Known rows, with every step that occurs
munuz nizu duza vero: [ 0.30 -1.49 -0.87  2.60  0.26  0.37  0.73 -3.26 -1.77 -3.37 -1.87 -2.22
 -3.14 -1.05 -0.50  1.42 -3.07 -1.13  1.23  1.99 -0.61]
gatubi nizu duza kosu: [ 0.70 -1.92 -0.91 -0.14 -1.73 -0.95  2.39 -1.23 -0.52 -3.04  0.66 -2.24
 -2.11 -2.13  0.30  1.07 -3.60 -1.80  1.26  0.91  0.81]
kebadas munuz dakom gatubi nizu duza: [-0.57  0.32  0.15  1.04 -0.50 -1.01  2.36  1.30 -1.92 -4.04  0.58 -1.76
 -1.42 -4.38  0.90  2.70 -3.37 -1.30  0.53 -0.55  1.30]
duza vero: [ 1.52 -2.31  1.34  2.21 -0.64  1.19 -0.09 -1.08 -0.56 -1.93 -2.01 -3.23
 -2.06 -1.48  0.36 -0.26 -2.19 -1.46  0.59  1.27 -1.05]
duza nizu gatubi dakom: [ 1.10 -1.27 -1.49  0.35 -0.01  0.64  2.84  0.73 -0.69 -1.36 -0.75 -4.97
 -1.48 -4.68  0.45  1.49 -3.45 -1.09  0.49 -0.45 -2.02]
kosu munuz dakom gatubi nizu: [ 1.73 -0.21  2.32  0.39  0.59 -1.11  1.06  1.32 -2.58 -1.38  2.15 -3.06
 -1.42 -4.40  2.75  1.39 -0.57 -0.72  1.61 -1.70 -1.34]
kosu munuz dakom gatubi nizu duza: [ 0.00 -0.05  0.95  0.03  0.14 -1.20  2.60  0.01 -2.37 -2.61  1.30 -1.62
 -1.83 -3.45  1.54  2.87 -2.20 -1.40  1.28 -0.94  0.37]
kebadas kosu munuz: [-0.87 -0.98  1.58  0.26 -0.43  1.60  1.10 -2.50 -3.05 -3.09 -0.69 -1.15
 -2.14 -1.23  0.01  1.51 -2.49 -2.58 -1.11 -1.52 -0.20]
vero duza kebadas: [ 1.44 -0.51 -0.27  1.14  0.08  1.86  2.64  1.35 -0.89 -2.58 -1.98 -1.62
 -1.17 -2.94  0.63 -0.32 -0.99 -1.52  0.50 -0.96 -2.27]
gatubi dakom: [ 1.91 -1.64 -0.79 -0.45 -0.18 -0.02  1.40  1.84 -0.95 -1.39 -2.06 -4.18
 -1.48 -2.81  1.13  1.43 -1.76 -0.22 -1.52 -0.29 -1.03]
munuz nizu gatubi dakom: [ 1.03 -0.32 -2.06 -0.09  0.00 -0.62  1.59 -0.85 -2.38 -1.24 -0.65 -4.73
 -2.73 -3.65  0.84  2.35 -1.89  0.43 -0.34  0.02 -2.33]
munuz nizu: [ 0.72 -0.36 -1.75  2.52  0.91  0.06 -0.37 -1.96 -3.01 -2.63 -0.77 -2.23
 -2.49 -2.55  1.38  0.50 -0.68  0.10  1.14 -0.13 -1.85]
duza kebadas kosu munuz nizu: [-0.20 -0.50 -0.03  1.17  1.43  0.74  1.03 -3.53 -4.41 -3.16  0.08 -1.27
 -2.65 -2.46 -1.34  2.19 -2.62 -1.45  0.45 -1.59 -2.43]
vero duza: [ 1.11 -0.37  0.03  1.53 -0.57  1.74  1.93  1.17 -0.55 -3.06 -2.15 -1.57
 -1.72 -1.79  2.79 -1.05  0.32 -1.41  0.15 -0.62 -1.31]
kosu munuz dakom gatubi: [ 1.05 -0.05  3.16  0.88  0.51 -0.64  0.08  0.39 -3.41 -1.90  0.10 -2.44
 -0.08 -3.11  0.86  2.38  0.27 -0.13  1.08 -0.16 -0.23]
kosu munuz: [-0.40 -1.35  0.76 -0.04 -1.06  0.62  0.61 -1.28 -1.86 -1.57 -0.25 -1.94
 -2.01 -1.75 -0.04  0.33 -1.12 -1.45  0.05 -0.65 -0.41]
vero duza nizu munuz: [ 0.11  0.44 -2.54  2.85 -0.23  3.19  1.70  0.36  0.64 -3.77 -1.03 -2.46
 -0.42 -4.19  1.19 -0.90 -2.38 -1.69  1.39  0.56 -1.53]
kebadas duza kosu: [ 1.41 -1.44  1.16  0.14 -1.61 -0.45  0.79  0.02 -0.18 -3.57 -1.89 -2.75
 -0.99 -0.73 -0.10  0.64 -2.89 -1.41  0.22  1.34  1.65]
kebadas kosu munuz dakom gatubi nizu duza vero: [ 0.65 -1.13  3.25  0.77  0.47  0.31  2.34 -1.63 -2.35 -3.51  0.30 -2.20
 -2.58 -2.04  0.49  3.04 -4.03 -2.96  0.59 -0.20 -0.10]
kebadas kosu: [-0.16 -0.77  0.42  1.49  0.18  1.92  0.64 -1.89 -2.69 -3.79 -1.97 -1.28
 -1.89 -1.93  1.33  1.33 -2.82 -2.31 -1.36 -1.38  0.00]
duza kebadas kosu munuz: [-0.60 -1.16  1.29  0.02  0.13  1.68  1.78 -2.12 -3.16 -2.61 -0.54 -1.08
 -1.71 -2.20 -1.62  1.90 -3.46 -2.69 -0.88 -1.86 -0.92]
munuz dakom gatubi: [ 1.78  0.02  1.99  1.89  1.14 -0.31 -0.28  1.09 -2.89 -2.41 -1.08 -2.71
  0.42 -3.71  1.96  2.24  0.16  0.36  1.07  0.17 -0.20]
nizu munuz dakom: [-0.21  0.45 -2.08  1.71 -0.43  0.33 -0.60 -0.44 -2.22 -1.42 -1.41 -2.38
 -1.09 -4.12  1.95  0.62 -1.36 -0.37 -1.62  0.33 -1.22]

Rows
[ 0.63 -2.04 -0.13  1.34 -0.81  0.55  2.02 -1.32 -0.04 -2.50 -0.66 -2.73
 -3.34 -1.89  1.04  0.44 -4.03 -2.63  0.92  0.53 -0.29]
gatubi nizu duza vero
[ 1.53 -1.65  1.60  1.63 -0.50  0.67  1.51 -0.67 -0.05 -3.20  0.08 -3.21
 -1.88 -2.33  0.44  1.94 -3.81 -1.86  2.47  1.22  0.70]
dakom gatubi nizu duza vero
[ 2.17 -0.35  1.18  1.31  0.01  0.49  0.68  1.37 -0.95 -2.37  1.66 -3.54
 -0.90 -4.12  2.49  1.12 -1.47 -0.65  2.54 -1.11 -0.22]
dakom gatubi nizu
[ 0.93  1.04  0.48  2.12  0.19  0.58 -0.89  0.47 -2.26 -2.50 -0.50 -3.03
  1.05 -4.42  1.25  2.65 -0.78  0.55  0.71  1.19  0.22]
nizu munuz dakom gatubi
[ 0.39  0.54 -2.28  1.37 -0.33 -0.24  0.06  0.42 -1.76 -1.03  0.23 -3.05
 -1.94 -5.19  3.19  0.10 -1.97 -0.76 -1.21 -0.95 -1.95]
gatubi nizu munuz dakom
[ 0.39 -1.47 -1.67  1.13 -0.71 -1.25  1.23 -3.34 -2.17 -3.91 -0.46 -1.90
 -1.79 -1.16 -1.28  2.13 -2.38 -0.35  1.78  2.44  0.36]
munuz nizu duza kosu
[ 0.67 -1.52  0.20  0.69 -0.32 -1.21  0.19 -3.25 -2.99 -2.50  1.06 -2.70
 -2.28 -1.49 -1.33  1.08 -0.78 -0.07  1.84  1.10 -1.48]
duza kosu munuz nizu
[-0.29 -1.82  0.18  1.57 -0.21  0.15  1.21 -3.86 -2.08 -3.01 -1.02 -2.14
 -3.53 -0.59 -1.50  1.53 -2.94 -1.53  1.31  1.69 -0.63]
kosu munuz nizu duza vero
[ 1.04  0.64 -0.03  3.05  1.36  1.15 -0.13  0.72 -1.78 -3.15 -0.03 -3.33
  1.29 -5.56  0.91  2.04 -1.78 -0.07  2.06  0.86 -0.62]
duza nizu munuz dakom gatubi
[ 1.24  1.02  2.31  1.86  0.48  0.28  1.98  3.23 -2.24 -3.79 -1.21 -2.03
  0.46 -4.54 -0.17  1.84 -0.77 -0.47  0.45 -0.22 -0.86]
vero duza kebadas munuz dakom gatubi
[-0.61 -0.79 -1.29  2.27 -0.29  1.37  1.83 -1.76 -1.49 -1.98  0.00 -2.98
 -1.68 -4.24  0.68  0.11 -3.32 -1.63  2.13 -0.46 -1.53]
duza nizu gatubi
[-0.51  0.11 -1.89  1.92 -0.34 -0.02  0.38 -3.23 -3.20 -1.68  0.05 -2.79
 -2.77 -3.29  0.78  1.12 -1.43  0.11  1.46  0.01 -1.74]
munuz nizu gatubi
[ 1.75 -0.81  0.11 -1.64 -0.90 -0.99  3.33 -0.69 -1.70 -1.75  0.29 -4.63
 -2.58 -2.09 -0.29  2.01 -0.63 -0.04  0.60  1.03 -2.69]
vero duza kosu munuz nizu gatubi dakom
[ 0.64 -1.21  2.31 -0.73 -0.54 -2.04  1.06 -0.08 -2.39 -1.94 -1.31 -2.28
 -1.87 -1.12  0.40  0.86 -1.58 -1.39 -0.89  0.14 -0.14]
kebadas duza kosu munuz dakom
[ 2.28  0.10  1.49  1.39  0.95 -0.83  0.74  1.99 -2.18 -1.76  1.16 -3.31
 -1.15 -4.86  3.78  1.20 -0.74 -0.27  1.67 -1.43 -1.30]
munuz dakom gatubi nizu
[ 0.12 -0.34 -0.44 -0.73  0.17 -0.08  2.28 -2.36 -3.50 -2.08 -0.09 -3.92
 -3.11 -2.88 -0.31  3.55 -2.86 -0.85 -1.23 -0.95 -2.06]
kebadas kosu munuz nizu gatubi dakom
[ 1.38  0.24  1.25  1.33  0.47 -0.83  1.63  2.93 -2.04 -2.26  1.29 -3.16
 -0.67 -6.00  0.66  1.76 -2.62 -0.65  0.99 -1.79 -1.20]
duza kebadas munuz dakom gatubi nizu
[ 1.07 -1.77  2.14 -0.55 -1.82  0.27  2.27 -0.68 -0.82 -2.71  0.05 -2.02
 -1.43 -0.55 -0.26 -0.42 -0.03 -1.63  0.92  1.02 -0.74]
vero duza kosu munuz
[ 2.57 -0.96  2.98 -0.14 -0.01 -1.86  1.08  0.77 -2.25 -1.53  2.61 -3.54
 -0.87 -3.84  1.60  1.69 -0.84 -0.62  2.25 -0.38 -0.97]
duza kosu munuz dakom gatubi nizu
